Each row comes from the steps of one path. Every step used is in the known rows, and no mark comes twice. Write the path behind each row, first mark first.
Known rows:
niri-fovop: [ 19.5 -12.9  -8.7   0.3  17.9   3.4   1.7  16.8  -2.9   6.8 -29.1   0.1
   1.2 -13.7  16.6   1.7  -0.4]
vota-pivos-lamu-bogu: [-18.1   1.2  34.1  26.2  10.4  -0.3   7.4  -7.7  22.0  14.8 -22.9   7.6
  12.2  15.9  35.8  25.0 -28.0]
nereg-niri: [ -1.8   6.8  12.7 -22.6   1.5 -14.0  -3.3   2.4 -26.0  -1.7  -3.7  -7.3
  17.8   4.8 -11.8  10.4  -0.4]
bogu-fovop-niri: [ 12.8   3.7 -11.2   0.7 -43.5   5.3   0.8 -13.5  23.9  -0.7  23.3  25.9
 -38.4   8.0  43.6 -39.8  -1.6]
niri-vota-pivos: [ 17.9   2.3   3.7   7.2   6.8 -18.0 -11.1  20.5   0.0  16.3   1.5   0.8
  -2.6  -0.5  38.9  20.6 -11.2]
nereg-niri-vota-pivos-lamu-bogu-fovop: [ -7.1   7.7  24.5   9.6 -27.9 -16.0   0.7  -0.9   9.2  17.6  -7.9  35.2
  22.3  25.4  70.0  19.5 -28.7]
lamu-bogu-fovop-niri: [ -1.7   1.7  -6.1  23.9 -45.1  13.3   7.3 -29.3  37.3  -4.4  17.2  44.4
 -37.6  10.2  56.0 -32.6   3.6]
pivos-lamu-bogu: [-13.8 -11.9  17.6  20.5  -9.8  11.3  14.1 -14.0  17.7   4.8 -17.4  27.6
  20.7  11.1  17.4  10.3 -21.7]
pivos-nereg-niri: [  3.4  15.3  20.9 -24.1   2.0 -19.0  12.7  11.9 -19.1  -0.3 -18.7  -8.7
  14.4  11.6 -23.0  35.1 -11.1]
nereg-pivos-lamu-bogu-fovop-niri-vota: [ 22.7 -36.2  -6.8   4.0 -71.7 -18.8   4.8  -6.1  33.5   7.7   4.9  64.7
  10.9  16.0  74.5 -17.4 -28.1]
fovop-niri-vota-pivos-lamu-bogu: [ 24.4 -17.2  18.1  23.6 -18.5  -2.8   1.7  -2.7  22.4  18.2 -12.1  37.0
  -7.7  11.2  74.0   9.7 -39.7]
fovop-niri-nereg-pivos-vota: [ 46.3 -43.4   8.6 -19.7  -9.9 -56.4 -28.0  23.0  -1.9  -8.6 -24.1  13.3
  -7.2   6.5   0.4  25.4  14.2]
vota-pivos-lamu-bogu-fovop-niri-nereg: [  9.7 -12.9  16.9  29.4 -35.6  -8.5 -13.7 -12.3  50.0  13.1 -14.2  36.3
 -32.7  23.7  63.9   9.2 -20.6]
vota-pivos-nereg-niri: [ -1.2  25.4  36.2 -22.3  17.9 -31.4   4.5  16.7 -15.4   9.8 -23.7 -28.4
   6.5  12.1  -5.3  47.7 -17.0]
niri-nereg-pivos: [ 17.9 -38.3  -3.9 -15.4  -6.6 -44.8 -28.3  20.0   2.5  -3.7 -15.9  -9.5
  14.3   2.1 -18.6  27.7   7.9]
bogu-fovop-niri-nereg: [ 28.6 -15.5 -16.3   5.1 -45.3  -9.9 -22.3  -3.2  30.3  -4.0   5.7  29.2
 -45.7  11.1  27.9 -14.8   8.3]
niri-vota-pivos-lamu-bogu-fovop: [ -6.1   0.5  11.5  33.2 -28.7  -1.1   3.0  -1.7  36.9  18.9  -1.9  45.4
   4.7  19.1  79.6  11.5 -26.9]
lamu-bogu-fovop: [-22.8   7.3  -3.6  28.5 -29.0  10.5   7.2 -22.7  33.2  -0.9  13.2  33.4
 -13.4  10.7  34.8 -14.4  10.0]
bogu-lamu: [-17.9  -4.3  -3.0   9.4   0.3  -1.9   8.5   3.4   2.5  -4.1   8.0   8.1
  -2.9  10.7   9.7 -12.7  12.3]

Write each row's path:
[ 21.3   9.0   8.2   1.7   8.3 -21.0   6.0  29.6   9.9  18.1 -14.2  -3.4
  -5.5   4.1  22.5  46.3 -19.9]  niri-vota-pivos-nereg
[ 20.6   9.8   2.9  24.4 -39.6  -8.3  10.6  -0.3  44.8  13.8   2.8  41.9
 -42.5  12.7  79.3   9.7 -16.6]  lamu-bogu-fovop-niri-vota-pivos-nereg
[ 30.1  -4.5   3.8   5.1 -44.2  -9.2  -3.1   7.3  28.7  22.0   4.8  37.5
 -19.7  14.4  84.7 -15.6 -40.7]  bogu-fovop-niri-vota-pivos-lamu
[ 13.9   7.8  14.3 -17.5   6.9 -30.7 -15.3  21.4 -25.9  12.6  -3.9  -8.6
  12.5   8.0  29.4  29.0 -12.6]  nereg-niri-vota-pivos
[  0.5  20.3  20.9   2.0  18.4 -17.7   8.3  18.3  13.7  12.2 -21.8 -22.0
 -11.9   8.2   3.2  38.0 -14.7]  vota-pivos-nereg
[ 20.2  -3.7   6.3 -23.6  16.4 -10.4  -0.6  17.1 -27.2   5.6 -34.0  -7.0
  16.1  -5.6   7.6   8.0  -1.8]  nereg-niri-fovop
[ 34.5  -6.2 -24.3   4.4 -54.6  -0.5  -4.9  -0.9  22.0   3.2  24.7  47.2
 -32.9   4.4  64.7 -34.1  -6.5]  bogu-fovop-niri-vota
[ 18.4 -15.7 -10.2  23.5 -61.6  11.0   8.8 -14.8  36.5   8.6   6.6  73.6
 -12.6  18.6  81.0 -21.8 -27.8]  pivos-lamu-bogu-fovop-niri-vota
[ 38.3 -32.1  -0.3 -12.4 -35.3 -53.5 -24.8  14.2  18.2  -9.1  -9.8  32.9
 -19.8  13.8  22.1   5.7  21.4]  bogu-fovop-niri-nereg-pivos-vota
[ 42.8   3.3   5.6  -2.4 -13.4 -20.0   4.5  24.8  14.4  15.8  -7.6   7.8
 -28.6   2.5  43.8  26.0 -27.7]  fovop-niri-vota-pivos-nereg
[ 40.0 -46.5  -3.9 -21.6 -28.0 -42.2 -29.1  12.3   6.2  -1.9  -7.4   0.3
 -11.4   4.6  -0.6   8.9   2.5]  fovop-niri-nereg-pivos
[ 22.6 -37.0   1.1   7.0 -39.9 -44.2 -17.7  -1.7  31.0 -11.8 -14.1  49.7
 -18.1  17.7  38.4  10.6  26.4]  lamu-bogu-fovop-niri-nereg-pivos-vota
[ -2.9 -37.4   5.4   8.8 -41.2 -30.2 -13.7  -3.8  38.0   1.9 -19.8  35.0
  24.9  22.8  20.3  22.2  -7.3]  niri-nereg-pivos-lamu-bogu-fovop
[ 22.9   4.2   5.3 -21.0 -11.7 -25.2   5.8  27.8 -22.2   6.2 -15.2  12.2
  18.2   9.7  -2.7  42.0 -15.5]  pivos-nereg-niri-vota
[ 18.6 -46.1   9.3 -16.0 -13.4 -41.2 -19.5  20.2   6.0   3.2 -31.3   0.3
  32.1  11.4 -17.5  34.7 -17.3]  niri-nereg-pivos-lamu
[  2.9 -25.9   7.8   2.6 -58.7 -13.1   7.6 -21.2  37.4   3.4   2.3  41.2
   5.5  23.0  53.3 -23.6 -24.5]  nereg-pivos-lamu-bogu-fovop-niri
